In the rows, 128 means zero.
Known rows, with every step that occurs
R-S-H-P: [138  99 105 181 108  75 137 141 100  97 135 122  90 107 136 133  59  97
 140 107 116 161  94 115 143 159  99 176 125 136 163 162 121 167 126 147
 117 146 156 111 173  87 114 137  66]
M-S-H-P-V: [162 109 105 193  98  97 115 106  83 113 158 126  81  99 137 126  71  88
  77  97 119 147 116 160 128 130  81 160 113 125 164 147 137 152  75 132
  95 134 180 108 165 109 111 154 106]
C-S-H-P: [112 104 115 183 106  98 125 132  91  99 135 114  85  94 145 124  52 100
 137 114 133 156  86 148 131 116 115 155 122 140 172 179 134 121 106 159
 115 146 184 125 158  87 144 139  85]
M-S: [137 103 106 135 134 108 124 127  99 110 142 137  92 136 124 106  56  82
  87 107 146 138 118 140 100 105 108 154 123 148 163 143 115 136 111 136
 125 105 180 109 145 102 131 131  98]
P-H-D-F-Z: [103  89  89 188  94 121 122 107  60 130 164 116 133 147 102  81  82  53
 139 104 160 109 119 163 143 158  79 197 173 192 146 136 134 144 103 127
  41 133 153 110 159  79  87 141  71]
C-S-R-P-V: [123  87  74 170  80  92 164  79 106 104 134 121 121 131 126 139 125 141
 109 116 144 176  79 134 100  90  99 155 121 138 161 153  77 143 125 122
 130 106 151 108 155 100  89 138 101]
S-H-D-F: [132 123 119 194 117  95 126 106  85 118 152 115 113 124  96 125  87  78
 119 122 124 132 127 168 134 161  77 198 156 151 166 160 157 147 113 122
  56 151 159 147 167 105  94 143  61]
S-R-P-H: [127  90  99 138 105  99 154 108 111 119 184 120 136 153 109 138 110 114
 151 108 128 140  94 123 116 117 110 176 116 161 135 144  95 164 146 121
 140 123 160 105 156  83 104 148  87]
H-P-R-S: [141  93  76 161 104  89 156 143  95 101 133 106 107 125 141 111  67 107
 145 116 125 147  77 116 121 150  93 181 131 144 151 165  90 173 127 133
 107 100 131 109 162  62 100 118  97]
C-S-H-P-V: [124  97  92 211  83  90 130 111  78 105 140 121  85  95 140 128  77 104
 115 104 136 165  88 148 136 118  91 153 121 132 173 159 131 137  82 152
  90 143 176 127 166  98 123 147  98]
M-S-R-P-V: [155 102  86 154  98  94 144  78 108 113 145 122 121 132 118 137 114 124
  75 110 130 158 100 148  96 103  92 153 115 139 161 134  83 167 122 103
 138 101 156  96 151 114  82 141 115]
F-Z-R-P-M: [129 107  72 120 102  97 139  68 114 104 156 127 114 136 127 130 100 115
 153 118 149 135 117 126  86 177 106 168 143 151 140 123  41 182 116 124
  87  88 152 130 129  58 140 146 123]
V-P-R-S-H-D: [136  82  85 186 116  62 147  96  93  99 151  93  94 122  95 133  96 120
 137 110 122 164 122 118 117 151  58 179 133 144 156 153 102 201 100 118
  76  84 109 131 196 100  78 145 121]
D-F-Z-R-S-M: [126  96  68 151  91  89 199  68 117 102 142 135 125 149  91  72 108  96
 154 133 137 148  96 134 112 184  97 198 174 161 122 144  62 172 106 116
  71 128 133 103 161  44 120 130  64]
C-S-R-P: [116  89  96 147 101  96 162  99 110  93 124 111 127 134 132 138 106 134
 136 122 142 171  71 134 100  89 123 153 125 158 168 167  83 132 155 138
 149 109 161 110 149  93 111 128  85]
H-D-F-Z-R: [120 114  84 166  97 112 129  76  80 109 128 127 141 145  98  66  92  59
 138 137 142 130 130 167 104 171  79 195 183 174 150 143 110 160 104 119
  37 128 124 126 161  82 101 138  68]
F-Z-R-P-V: [133 107  52 148  72 103 136  60  99 113 154 137 124 147 123 108 108  99
 126 107 140 136 126 133  94 150  76 158 160 152 127 117  45 181 102 133
  83  99 139 118 146  75 105 159 106]
R-P-M: [140 116  94 131 120  87 147 112 105 108 168 107  96 127 122 172  92 134
 122 119 141 142  94 118 105 150 106 166 138 136 154 131  65 166 148 126
 112  91 174 142 135  73 130 135 119]
Z-R: [130 105  92 125 114  91 141 109 113 100 157 145 110 143 103 101  81  77
 134 126 129 137 122 134  80 130  98 177 140 133 142 142  90 153 110 131
 105 111 144 132 156  91 132 143  87]
P-M-S-C: [116  99 117 157 137  97 128  90 113 121 162 111  88 126 118 130  88 118
  89 105 145 142 108 132  79 137  93 168 108 141 183 133  98 137  88 108
  98 123 202 107 144  75 114 139 116]
H-D-F-Z-R-P: [138 115  78 166  97 115 145  66  68  98 135 115 144 139 108  97  94  73
 133 143 130 139 125 160 110 174  83 181 212 177 139 142  86 172 127 123
  64 110 130 129 150  87  96 145  74]
H-S: [106  95  80 170  93  80 145 139 119 107 138 133 106 142 100 115  66 100
 130 106 140 146 114 123 126 117 108 167 141 137 153 120 116 136 120 150
  99 130 170 128 186  86 124 154  53]
P-V: [131 102  78 162  97  93 127 105 100 118 160 138 105 144 111 126  95  90
 104 101 142 130 111 131 108 129  76 171 127 130 145 132 100 154 105 131
  84 118 154 130 161  89 103 147  96]
P-H-D-F-Z-R: [112  97  77 174  87 113 133  87  67 122 174 131 144 143  97  62  91  48
 146 126 151 112 136 158 115 162  77 206 178 185 137 137 120 165  86 107
  40 127 130 114 164  93 105 147  77]
P-H-D-F: [124 103  98 186 108 103 145 132  53 117 177 116 125 133  95 109  87  59
 123 123 142 122 114 152 134 137  80 202 161 163 146 144 153 149 108 110
  61 134 156 126 163 101  98 137  87]
S-R-P-H-D: [133  95 100 168 100 108 137 109  71 113 172 114 140 144  98 137 111 106
 142 116 109 143 111 131 123 112 103 185 131 162 158 151 118 175 125 106
 134 120 139 104 166  99  73 161  92]
D-F-Z-R-P-M: [130 117  70 133  98  90 172  59 108 110 161 111 125 134 123 118 111 116
 141 133 163 132 102 145  94 201  92 188 181 166 134 122  50 176 127 117
  54 102 155 143 137  65 143 127 104]
D-F: [129 114 100 146 120  94 160 124 103 111 144 122 123 151 111 110  88  80
 116 127 146 135  96 147 116 148  93 191 167 151 138 143 113 138 148 135
  69 122 165 150 152  82 119 124  65]
M-S-R: [131  93 119 129 123  98 132 101 127 111 131 139 117 148 123 100  92 106
 108 116 134 144 108 148  92 104 112 168 105 148 169 148 123 147 110 115
 139 118 163  85 158  98 109 132  86]
S-M: [140 105 108 132 117 113 152 113 116 113 163 129 101 158  88 118  92 104
 138 115 113 134  90 136 117 129 121 183 133 138 135 153  94 139  99 135
 122 134 173 129 155  48 122 145  81]
C-S-M: [111  91  97 154 109 113 164 108 102 102 145 120  91 137 107 107  84 113
 124 115 136 148  74 136 114  96 131 163 128 137 148 167  94 111  91 147
 131 128 181 119 146  58 137 140  91]

Rows
[142 101  96 149 110 112 133 134  93 112 156 112 112 136 138 105  68  90
 148 119 122 132  79 148 112 139 100 180 132 146 147 158  96 154 111 137
  93 108 149 134 159  54 112 128  99] => H-P-R
[100  98 116 203 121 100 116 107  81 109 129 123 101 104 111 123  67 100
 121 107 136 148 129 146 126 109  98 159 125 148 185 172 148 126  83 140
 102 138 162 123 167 116 115 147  95] => C-S-H-D
[ 94  80  79 177  91  80 143 151 108 120 180 133 107 142  95 114  69  86
 137  89 144 128 121 118 129 106 104 169 123 146 135 112 130 145 106 144
 102 128 181 110 184  90 129 165  65] => P-H-S
[151  88 105 113 119  66 151  84 129  83 153 106  93 131 115 130 116 133
 104 125 154 170  90 142  85 131 114 176 113 129 176 125  90 178 121  93
 100  81 149 107 168  93 128 135 135] => V-P-M-S-R
[137 117  95 196 108  58 161  84  91  97 139 134 118 107  90 104 100  90
 126 142 121 154 142 133 113 169  67 198 167 148 159 156 133 183 107 104
  69 136 124 119 183 127  96 145  69] => Z-R-S-H-D-F
[141  89  92 148 110  94 168 121 113 100 142 132  98 148  95 122  90 122
 134 110 118 155  89 101 120 132 113 180 129 137 138 160  83 160 112 129
 135 120 155 105 164  52 112 140  87] => R-S-M
[121  96  84 181  94 119 138 110  53 122 167 101 144 146 109 106  90  71
 131 107 151 122 111 154 150 158  82 183 185 191 136 142 105 161 133 132
  62 117 153 117 146  85  88 144  80] => R-P-H-D-F-Z
[116  97 100 174 117 109 111 142  62 121 180 128 111 144  94 109  71  68
 131 104 129 127 125 128 133 118  97 182 133 158 145 139 142 155  98 123
  97 119 149 118 162  97  96 157 100] => P-H-D
[ 89  78  91 194 101  87 145 116 130 118 143 114 112 147  89 117  87  98
 133 106 128 155 112 119 104 118  86 164 134 148 160 120 110 128 107 142
  88 161 185 125 188  72  96 171  33] => H-S-C
[145  92 108 170 116 110 131 104  62 116 162 115 129 129 106 121  99 101
 103 112 118 145 120 140 116  96 106 163 124 166 172 155 128 170 109 100
 148 104 155  75 156 117  82 150 111] => M-S-R-P-H-D
[122 101  73 125  98 107 132  72 107 107 146 137 130 151 123 103  86  88
 145 117 141 137 122 125  91 148 103 156 161 165 133 138  51 166 129 147
 109  97 143 122 139  65 120 147  85] => F-Z-R-P
[117 106  77 138  96 101 149  79 115 111 142 141 134 149 115  66  88  64
 144 129 157 128 118 155  99 166  85 194 180 171 133 132  85 150 119 132
  44 126 139 129 154  72 130 131  66] => D-F-Z-R
[129  72  61 134 121  67 173 115 111  91 149  99  99 144 113 124  92 116
 136 109 150 166  92 102  98 137  77 171 138 135 128 141  53 188 140 129
  93  58 115 134 177  80  98 122 120] => V-P-R-S
[116  97  96 142 106  81 173  86 119 103 134 100 109 121 136 155 122 165
 137 126 154 168  77 129  95 117 125 163 118 142 181 155  70 144 147 109
 133  99 167 121 138  85 128 128 118] => C-S-R-P-M
[111 108 116 199 102 107 119  85  88 129 132 117 123 137 105  97  89  68
 136 106 141 131 129 178 150 175  66 199 162 183 155 148 142 144 102 139
  37 152 155 131 172  90  90 147  50] => S-H-D-F-Z
[ 97  88 104 146 103  91 155 105 125 103 119 130 120 141 126 107 100 117
 138 123 148 158  82 136  97  84 122 167 111 145 173 165 109 123 121 127
 129 121 154  98 160  89 115 123  76] => C-S-R
[127  66  67 160  90  75 191 125 110  97 204 111  90 146  61 119  94 118
 139 101 131 159  89 128 132 112 123 170 152 128 120 112  99 159  96 133
  94 121 173 121 201  62 136 178  82] => V-P-H-S-M
[106 110 115 214 112  88 150  99  75 109 128 109 105 104 110 120  79  94
 114 122 149 152 110 169 138 125  83 179 158 154 185 175 154 117 102 132
  67 141 174 134 169 116 112 130  71] => C-S-H-D-F
[104  78  80 179 122  86 157 102 122 131 142 105 117 148 110 114 102 114
 144 103 127 144  97 101  85 142  58 172 120 150 147 152  72 155 111 121
  94 125 151 109 169  58  74 132  86] => P-R-S-C
[114  71  64 163  90  59 157 144 100  99 189 114 101 140  80 120  73  94
 132 101 151 161  97 118 128 110 103 163 147 141 127 102 113 168 120 144
  85 109 160 127 198  97 133 170  87] => V-P-H-S
[121  88  75 152 124  76 159 120 119 117 145 126 112 141 121 115  86 113
 139 104 148 139 100 102 105 131  78 176 122 141 142 151  81 171 120 125
 103  90 136 116 162  78  97 114 100] => P-R-S
[150 112  85 177  79 102 123 128  75 103 148 123 102 125 130 122  81  82
 114 118 122 146  88 137 126 133  96 176 139 128 153 136 109 158 104 140
  84 121 154 130 159  74 103 150  93] => H-P-V
[108  92  79 166 115  73 160  91 125 103 139 136 114 135  94 105 102  95
 136 128 116 167 121  93  67 139  74 173 137 140 153 147  74 161 106 116
 105 141 148 105 171  81  98 151  76] => Z-R-S-C
[129 109  70 132  94 107 162  76 100 107 145 118 143 143 118  97  97  83
 132 131 152 132 108 156  96 169  88 176 196 173 130 133  58 159 146 136
  68 107 145 136 139  79 124 129  72] => D-F-Z-R-P
[125  99  67 185  87  92 151  81  76  97 102 127 133 135 102  71  96  67
 135 136 145 146 127 135 113 176  71 196 193 169 154 146 103 183 112 109
  50 114 111  98 170  86  90 135  67] => H-D-F-Z-R-S
[147  96 105 130 123 103 145 100 111 104 136 122 123 143 118 125  97 125
 100 120 128 160 100 142 100 106 113 150 125 153 162 153  91 156 144 113
 157 102 168  93 148 100 104 128  93] => M-S-R-P
[114  86  66 132  94 109 137  88  97 120 193 141 131 144 116  99  86  77
 159 105 147 125 126 121  97 138  96 161 153 171 119 129  65 174 115 140
 105 104 154 111 146  70 132 148 100] => F-Z-R-P-H
[123  93 101 169 125  63 137 125 123 112 142 140  92 127 110 139  76 108
 137  93 129 143 115 101 128 145  78 168 114 140 154 148 118 162 116 142
 118 135 160 111 167 102 113 139  69] => R-S-H
[138 111  51 159  75  95 165  52  93 114 156 128 145 139 115 109 123  85
 112 125 156 132 116 151  94 170  65 173 189 164 119 119  47 179 120 126
  46 106 138 135 144  84 103 139  87] => D-F-Z-R-P-V
[147 100 110 166 123 106 129 117  97 124 163 116  89 111 135 107  55  92
 111 100 124 139 112 163 114 140  90 163 105 151 160 166 124 151  83 137
 105 120 176 114 155  87 125 129 104] => M-S-H-P-R
[145 100  80 204  78  66 133 118  92 108 142 125  88  98 126 145  90 103
 119 102 116 158 101 114 141 153  72 174 116 120 163 152 117 184  99 138
  93 136 152 112 180  94  95 150  90] => R-S-H-P-V
[136 121 120 164 110  77 122 123 101 108 167 113  79  99 134 147  78 120
 144 115 119 140  94 140 131 173 106 189 113 131 172 146 130 164  99 139
  91 143 180 143 158  76 142 145 100] => S-H-P-M
[128 100 123 153 137  91 114 112 118 121 156 143  86 119 119 123  59  88
 100  90 135 134 134 148 109 120  89 152 109 140 163 146 133 135  94 138
 120 133 192 113 156 114 134 137  96] => M-S-H
[111  88 119 161 137 112 126 106 108 121 149 122 105 139 109 109  74  83
  91 102 131 144 117 141  83 111  83 154 123 158 170 148 108 125  98 130
 107 139 197 105 153  89 100 144  82] => M-S-C
[158 109 114 144 122 104 123 137  80  93 145 104  79 101 149 130  62 103
  97 119 139 144  87 141 108 149 121 173 121 138 181 144 113 153 100 127
 108 100 185 106 145  76 145 123 125] => H-P-M-S
[148  99  97 111 133  78 143 109 105  87 160 106  75 123 118 140  81 118
  87 115 162 160 100 132  94 135 107 162 126 127 160 119  88 170 115 112
  95  64 167 130 156  96 147 131 153] => V-P-M-S
[134 105 125 150 137  81 125  95 121 119 170 131  69 106 125 141  71 122
 106  91 146 131 127 141 108 148  98 167  90 136 174 139 126 147  77 120
 103 121 199 121 147 105 143 133 123] => P-M-S-H
